Known rows, with every way that one mark hangs from another:
z777{z260{z27{z13{z509}} z103 z244{z282}}}: [  5   2  -7 -12   9 -15   8  -6   6   0   6  -7  -6 -13  17  -9  15  10
  -4  -4 -19  -2 -24   8  -5  -1   1  -5 -10   2  -3  -8  -1   9 -28  12
  -9  -2 -18 -12  -6 -21   0  -5  -2  15  -6  -5  11  -1  -6]
z27{z13}: [ 10  -9  -1   3   9  -8  -9  15   3   9  -7 -10   8   6  11   1   5  -3
  -3   2  -9 -10 -19   9  11   9   6   3  -4  11  -7  -7   1  20 -26   7
 -10  -3 -10 -10   9 -11   4  -2  -8   2  -8   1   1 -14   3]
z13{z27{z260{z244{z282}}} z103 z509 z777}: [ -6   4  -1   0   5  -7  -4  -9   6   1  11  -2  18 -15  12 -11   2   2
   8   6  12   7  -9  13  15   7  17   3  -2  -8   3   3  -6   1 -27   9
   8   6  -6 -15  -5   0  -4  -3   4   1 -12   6   7  13  -9]
z260{z103 z244{z13}}: [ -1  -5 -13 -10   6 -20   1   6   8   3  -3  -8   7   7  -1  -3   9   5
  -2  -7 -24  -8 -22   6   6   8  -5  -1   3  13  -1  -6  -4   9 -22   5
  -8   7 -17 -19   2  -9  15   3  -6  16 -13  13  17 -11   6]
z777{z260{z27 z103}}: [  5   1  -5  -9  18 -10   4   4   2   8   7 -11   2 -15   5   5  19  15
  -4  -7 -15  -4 -21   2  -8  -6  -7  -5 -11   6  -6 -14   1  12 -27   7
 -10  -7 -22 -22  -6 -32  11  -5   3   0   9  -8  16  -9  -1]
z777{z260}: [ 13 -10  -2  -1  13   4  -5  10   5   6  -1  -1   6  -7  11   3  12  10
  -1   0  -3  -4 -17  -2   1   5   9   5  -4   7 -11 -13  -4  14 -28   5
 -10  -2 -14 -16  -3 -24  10   3   0   6  -6   6   7  -2  -2]
z103{z260{z27 z244{z13 z282} z509}}: [  6 -11  -8  -4   3  -9   4  -9   9   2  -6  -8  -3 -20  13  -5  21  12
   3   9 -21   5 -19   7   2   4   1   0  -2  17  -2 -18  -9   1 -24  14
 -10  -6 -13  -7 -15 -17   1   5   0  20  -6   5  14   1   0]
z509{z13{z27 z244{z260 z282}}}: [  4 -15  -6  17   9  -6  -8   2  11   3  -4  -7   7 -10   3   2   9   0
  -4  10   0  -1  -3   9  14  10  -1  -6   4  -6   1  10  -9   7 -28  12
 -10   1 -12 -13 -13  -3   5   5  -3  13 -23  13   8   6   9]
z244{z13{z27 z777} z260{z103 z509}}: [  3  -2   1  -1  12 -19  -6  -3  -8  18   5  -9   1  -5   2   9  11  -3
  -2  11  -5 -17  -7  -6  17  -3  11  -1  -8  16  19 -24   0   7 -27  16
  21  -3 -23  -7  -9  -8   3   7  -3  -2   8  -8  15  -8  -8]
z103{z260{z244}}: [  8  -7  -7  -5  11   1  -7   2  10  -5  -7  -2   8 -12   8  -3  16   8
   4   1 -10   9 -19   4   4   8   2   2  -2  11 -16 -10 -11   6 -21  -5
 -17  -4 -13 -20  -2 -17  13   5   1  13 -16  11   9   3   1]
z13{z27{z260} z777}: [  7  -2   2   7  11  -3 -10   4   2  13   6  -3  14 -12   4   6   5  -2
   3   9  13  -2  -7  12  16  11  14  -2 -11   5  -1  -4   3  13 -30   4
  -5 -14 -14 -14  -5 -16  -2  -3  -1  -8   3  -7   0  -6  -8]
z244{z13{z103} z260{z27 z509} z282}: [ -3 -13  -4  -1   7 -14   9  -2 -10  11   3 -13   8  -8  11   0  15  11
   1   8 -15  -6 -10  -3   5  -5   4   5   4   6   8 -20 -12   0 -28  24
  21  13 -10 -10 -12  -8   1   3  -3   3   0  -2  19   0   0]
z260{z509}: [ 13 -10   0   4   4   1 -17  12   4   3  -7 -17   3 -12  15   2   8   8
   2   6 -12  -6 -20   3   8   4   7   5  -2  17  -3 -22  -9  11 -17   9
  -4  -2 -12  -7   6 -19  10  11   0   6   0   6  10  -4   6]
z509{z260{z27 z103}}: [  2  -1  -5  -6  16 -12  -3   4   0   4   4 -17  -1 -19  -1   5  21   9
  -1  -2 -18  -2 -23   4  -5  -4  -7  -5  -4   8  -2  -9  -4   9 -30   6
  -7  -9 -25 -18 -10 -28   9   0   4   2   6 -13  11 -11   3]
z260{z103 z509{z13{z27}}}: [  6  -3   2   0  11 -12 -18  14   7  11   3 -25  -6 -17   5   3   9   4
  -7   6 -15 -17 -19   7   9  -7  -7  -4 -10  10   7 -18  -2  12 -20  14
  -4  -9 -18  -6   1 -18   4   4   0   2  14 -11  16  -9   5]
z244{z260 z282}: [  8 -22  -7   6   4   4   1   4  -2   0 -10  -4  20  -2   6   2  19  11
   2   3  -5   4  -6  -2   1  12  10   6  12   5 -10  -6  -9   6 -28  12
   3  12  -8 -18  -6 -13  12  10  -2   7 -20  18   8   0   3]
z260{z27{z13} z103 z244{z282}}: [ -4  -1 -15  -7   0 -24   6   1   8  -1  -6 -17   7  -3   5  -9  14   9
  -4  -5 -29   5 -23  19  -5   9 -11  -9  -1   6  -8   4   3   9 -27   8
 -17  -1 -13 -20   0 -11   5  -7  -1  11  -8   3  12 -13   4]
z260{z27{z13{z244{z282} z509 z777}} z103}: [  1   7  -6  -2   2 -22  -5 -12   8   3   3 -15   4  -7  12  -7   2  -8
  -3   1  -9  -2 -18  19  11   4   6  -7  -8   4  16   5  10   9 -22  10
  -5  -7 -16  -4   1   3  -2  -2   3   8 -14   4   9  -4   7]
z777{z260{z27 z103 z244{z13 z282} z509}}: [  1  -3 -13 -15   3 -17  12  -6   7   4   3  -7 -11 -14  11  -4  18  18
  -3   0 -29  -3 -23   3  -6   1  -5  -4  -4  11   2 -19  -5   1 -26  15
  -5  -2 -21 -13 -15 -21   5   4   0  21   1   2  23  -3  -6]
z27{z13{z103 z244 z509 z777{z260}}}: [  3  13   4  -8  18 -12 -11  -4   2   9  13   2  -3   1  21  -8  -9 -15
   2   2  10 -13 -19   5  22   1  19   3 -15  -3  13  -6  -1  11 -24   0
   4  -3 -13  -3   5   7  -4  -1  -2   7 -17   2   7   8  -9]
z244{z260{z27 z103 z509{z13{z777}}} z282}: [  3  -3   0  -7   5 -14  -6  -6  -6  12   0 -18  -7 -12   0   4  15   9
  -6   3 -21  -8  -9   5   5  -4   5  -5  -9  13   9 -18   2  -1 -26  12
  11  -7 -17  -4  -7 -10  -5  15   2   8   5 -13  22  -6  -7]
z27{z13{z244{z282}} z260{z103 z509}}: [  0   0  -7 -16   1 -11   2   5  -4  -5   4 -14  -1  -8   6 -14   6  -7
   3   2 -14  -4 -18  12   7  15  -2  -5  -2   4   0 -15  -9  -2 -18   1
  -3  -6 -19  -8   2 -10  -1   3 -12  15 -13   2  13  -4  -6]
z103{z260{z27{z13} z244{z282} z509}}: [  7  -3  -5  -6   3  -9  -1  -5   5  -1  -8 -12  -6 -22  18  -8  18   8
   2  10 -21   9 -21  12   0   6  -1  -4  -9  14 -10 -17  -8   4 -23   7
 -15 -13 -11  -6  -8 -17  -3   1   0  14  -3  -5   8  -2  -6]

Rows:
[  6   4  -3  -1   3 -12  -8 -13   5   4  -4 -10  -5 -18  15  -6   8  -7
   2  13  -6   7 -16  17  12   8   7  -8 -12  13   7  -9   3   5 -23   3
 -11 -21 -14   1  -7   0  -8   4   4  11  -8  -2   6   0  -5] => z103{z260{z27{z13{z244{z282} z777}} z509}}
[ 13 -18   1   0  11  -4  -5   6  -8  11  -4  -7   0  -2  11   8  12   3
   0   9 -12 -18 -11 -10  13   2  12   7  -3  18   4 -29 -16   7 -23  14
  13   4 -17  -4  -3 -16   6  12 -10  10  -6   0  12  -5  -2] => z244{z13 z260{z509}}
[  1   1 -10  -9   6 -24  -2   0   6   5   1 -19  -7 -11   8   1  12  12
  -1   0 -34 -10 -26   8   1  -3 -11  -6 -10  18   5 -19  -7   6 -19  10
  -7  -4 -22 -11  -2 -19   9   2  -2  14   6  -5  22 -10   4] => z260{z27 z103 z244{z13} z509}
[ 10  -5   1  15  17  -1 -19  -1  13   1   5  -9  -2 -27  16   2   8  -5
   6  14  10  -3 -18   3  15   1   8  -2  -4  -1   8   0 -13  13 -26  10
 -11  -7 -22  -6 -11 -16   8   1   3   8 -15   3  -1  12  10] => z13{z27 z244 z509{z260}}
[ -1   0  -4 -14  12 -11  -2   4   2   7   6  -1  -8  -3  16  -6   5   8
   2   1 -16 -13 -23  -4   9   0   5   6  -6   8   1 -23 -17   4 -25   6
   3   8 -15 -11  -3 -10   5   5  -5  18  -4   5  22   5  -9] => z777{z260{z244{z13{z103}} z509}}
[  1  -1  -5   8   6 -10  -6 -15   5  -2   4  -7  16 -13   5  -1   9  -3
   4   7   8   4  -4   3  14   4  12  -4   3  -3  16   2  -1   4 -22  14
  11   5 -18 -14 -11   1   9   6   5   4 -21  16  11  11   5] => z13{z27 z244{z260{z103} z282} z509 z777}
[  2 -16 -10  -4   4  -4   8   4  -5  -3  -6 -10  20  -1  -2  -1  22  10
  -1  -5 -12   4  -8  -4  -3   8   3   3  14   5  -6  -9  -6   2 -25  11
  10  15 -13 -24  -6 -14  14   8  -1   5 -15  15  16  -3   2] => z244{z260{z103} z282}
[  9  -1  -8   0  13  -7  -4   0  10   4   0  -3  -3 -17  15   3  14  19
  -1  -1 -16   3 -20   9  -5   3  -3  -5 -12   7 -14  -5  -7  11 -28   2
 -23  -8 -19 -20  -6 -27  10  -2   3  12  -3   0  12   0  -2] => z777{z260{z27 z244}}
[ 10   3   5  -6   9  -3 -22   3   4   9   5  -9 -15 -11   6   0  -7  -8
   1   6  -4 -14 -13  15  26  11  12  -5 -20  10   6 -15  -7   3 -19  -8
 -10 -21 -19   3   6  -5  -8  15  -6  18 -10  -7  13   1  -9] => z27{z260{z509{z13{z244 z777}}}}
[ 13   6   0   0  14  -6 -12 -14  11   7   6   0  -7 -20  21   4   7  12
   0   3  -3  -2 -19   7   7  -2  17  -2 -20   8   1 -10  -2  12 -28   4
 -11 -11 -18  -8  -4 -18   2   3   7  12  -4  -4   9   7  -7] => z13{z509 z777{z260{z27 z244}}}
[  0 -13   2  -3   7  -2  -6   8  -6   7  -1 -14   2  -5   9  -4  10   8
  -2   4 -13  -9 -10  -3  10  -1   7   8   5   2   1 -19 -15  -2 -24  13
  17  14  -6  -8  -2  -3   0  15  -4  10  -9   1  21   4  -3] => z244{z260{z509{z13{z103}}} z282}
[  3   1 -11 -15  12  -8   0   5   8  -3   1  -2   1  -5   4  -4  13  13
  -1  -9 -18   0 -22   0  -5   6  -4  -2  -4   6 -12 -11  -7   6 -25  -3
 -13   1 -21 -25  -1 -22  16   3   0  16  -9   9  19  -2  -5] => z777{z260{z103 z244}}
[  1 -16  -6   0   4 -13   7   1  -5   8   0 -12   8  -8   3   2  20   5
  -1  10 -11  -9  -7  -7   6   0   3   1   7   9  11 -20  -7   4 -26  26
  19   9 -18 -11 -16 -15   6   5  -5   3   1   4  15  -4   0] => z244{z13{z27} z260{z103 z509} z282}
[  9  -1  -2 -15  12  -2  -5   9  -2   3   4 -11  -5 -14  11   0  15  10
   0  -2 -15  -9 -22  -6  -3  -2   2   3  -7  12  -2 -31  -8   7 -20   5
   2  -4 -22 -13   0 -28  11   9   0   7   7  -2  19  -3  -7] => z777{z260{z103 z509}}
[ -3   1 -13  -8  -6 -26   0 -11   9   6  -3 -15  -2  -7   6  -3  11  10
  -1   2 -28   0 -19  14   5   6   1  -5  -3  19  11  -9   4   0 -24  13
  -1  -3 -16  -8  -7  -2   2   8   5  17  -1   7  23  -8   0] => z260{z27 z103 z244{z13{z777} z282} z509}
[  0   4  -6  -3   7 -13  -7 -18   8  -2   6 -12  -1 -23   7  -4  12   0
   4   3  -4   6 -18   9   6   1   8  -5  -1   3  16   3   2   1 -27   7
  -2  -7 -23  -8 -12  -6   3   7  10  13 -16   5  11   6   5] => z13{z244{z282} z509{z260{z27 z103}} z777}
[  0   5  -1  -5  12 -11  -4   3  -1  11  10  -8  14 -10  -5   3   8  -3
   2   2   5  -3 -10  10  11   6   6  -5 -10   4   2  -6   6   8 -28   2
   1 -12 -18 -19  -4 -17   1  -4   0 -10   7  -9   8  -9  -8] => z13{z27{z260{z103}} z777}
[ -1   5  -9 -12   3 -16   2  -4   6   3   1   1   1   6   4  -9   4  -8
  -2  -4  -5   0 -16  11   8  15   7  -5  -1   2   5   3  10   7 -29  -1
  -7  -5 -17 -12  -3   4   1   2  -1  15 -20  14  12  -4  -9] => z27{z13{z244{z282} z777{z260{z103}}}}
[ -6   2  -2   5   5  -9 -12 -11  11   2   6  -3   6 -18  14  -9   8   1
   8   9   9   9 -15   7  14   4  17   4   5  -5   9   8  -5   3 -33  12
   8   8  -9 -11 -14   4  -1   4  10   7 -14  10   6  16  -3] => z13{z27 z103 z509{z260{z244{z282}}} z777}
[  1  -2   6   6  13 -10 -19  16   6  14   6 -22  -2 -14  11  -1   2   2
  -4   9  -7 -15 -19   8  15  -9  -2   1  -8   2   7 -14  -7  12 -22  15
   2  -1  -9  -6   1  -8  -1   0   2  -2  12  -9  14  -1   5] => z260{z509{z13{z27 z103}}}
[ -4  -7   5   6  10 -12  -4  -6   5  15  10  -2   9  -8  11  -3   7  -7
   3  12  15  -8 -11   1  22  -2  23   9   6  -1  22   1   2   8 -37  24
  21   9  -9  -4 -19   5  -9   1   5   1  -8   3   2   5  -2] => z244{z13{z27 z103 z509{z260} z777} z282}
[  2  -5   0  -3   7 -12   6  -6   0  13  14  -3  15  -7   1  -2  10  -6
   0   5  10 -11  -7   6  17   4  19   2  -3   2  18  -9   7   6 -29  20
  16  -1 -15  -8 -13  -9  -7  -2  -4  -1  -3  -1   5  -5  -8] => z244{z13{z27{z260{z103}} z509 z777} z282}
[ -1   9  -3  -7  17 -21 -15  -6   8  10   7 -14 -17 -14  -5   3   5  -5
  -4  -3 -15  -8 -21  14  12  -1  -6 -13 -16   6  12   3   3   6 -30  -4
 -15 -22 -27  -7  -8  -6  -2   7   5  15  -6 -14  15  -7   1] => z509{z13{z244 z777} z260{z27 z103}}
[ 11  -7  -2   0   4  -5 -23  12  12   3  -7 -16 -14 -10  13  -1   3   9
  -2   3 -24 -11 -22  11  12   5   1  -1 -10  15  -6 -16 -13   8 -19   2
 -17  -6 -13  -3   9 -12   5  15  -4  23  -7   1  16  -1   3] => z260{z244 z509{z13}}
[ -1  -4  -2 -12   9  -7   3  -3   4  -5   0  -3  10  -6  18 -19  10  -3
   4   2  -3   5 -20   3   9   3  11   7   2  -1  -5  -8 -10   3 -23   8
   3  10  -3 -12  -1   0  -1  -2  -2  12 -22   8   7   9  -4] => z27{z13{z103{z260{z244{z282}}} z509}}
[ -4   3  -5  -2   5 -14  -4  -1  10   6   9  -8   5  -9  -8  -6   2  -8
  -2   1   2  -1  -7  21  17  13   0 -11  -6  -5   9   9   7   2 -27   1
 -10 -12 -18 -13  -8   1  -5   1  -1   9 -12   2  12  -2  -4] => z509{z13{z27{z260{z103}} z244{z282} z777}}
[ -1  -8   3   4  15 -13  -3   5  -9  17   7 -10   7  -7  11   4   9   0
   1  13  -3 -16  -9  -8  15  -7   5   4  -2   6  12 -23 -15   7 -26  21
  23  11 -14 -10 -10  -9   4  -1  -5  -6   5  -6  15   0  -2] => z244{z13{z27 z103} z260{z509}}
[  6   6  -5  -7  12 -23  -6  -1   6   2   3 -19  -3 -11  14  -4   9   4
  -3  -3 -23  -8 -27  13   2  -4  -4  -8 -16   9   0  -8  -3  14 -20   8
 -11  -6 -18 -11   7 -18   5  -7  -4   7  -1 -12  10  -9   4] => z260{z27{z13{z509}} z103 z244}
[ 10  -9  -3  -9   9  -5  -6   0   6   3  -5  -4  -6 -11  12  -3  13   3
   4   7 -16  -5 -22  -1  12   4   5   4  -6  21  -3 -27 -15   4 -19   4
  -6  -5 -17  -6  -6 -15   6   9  -6  21  -9   5  13   1  -3] => z103{z260{z244{z13} z509}}
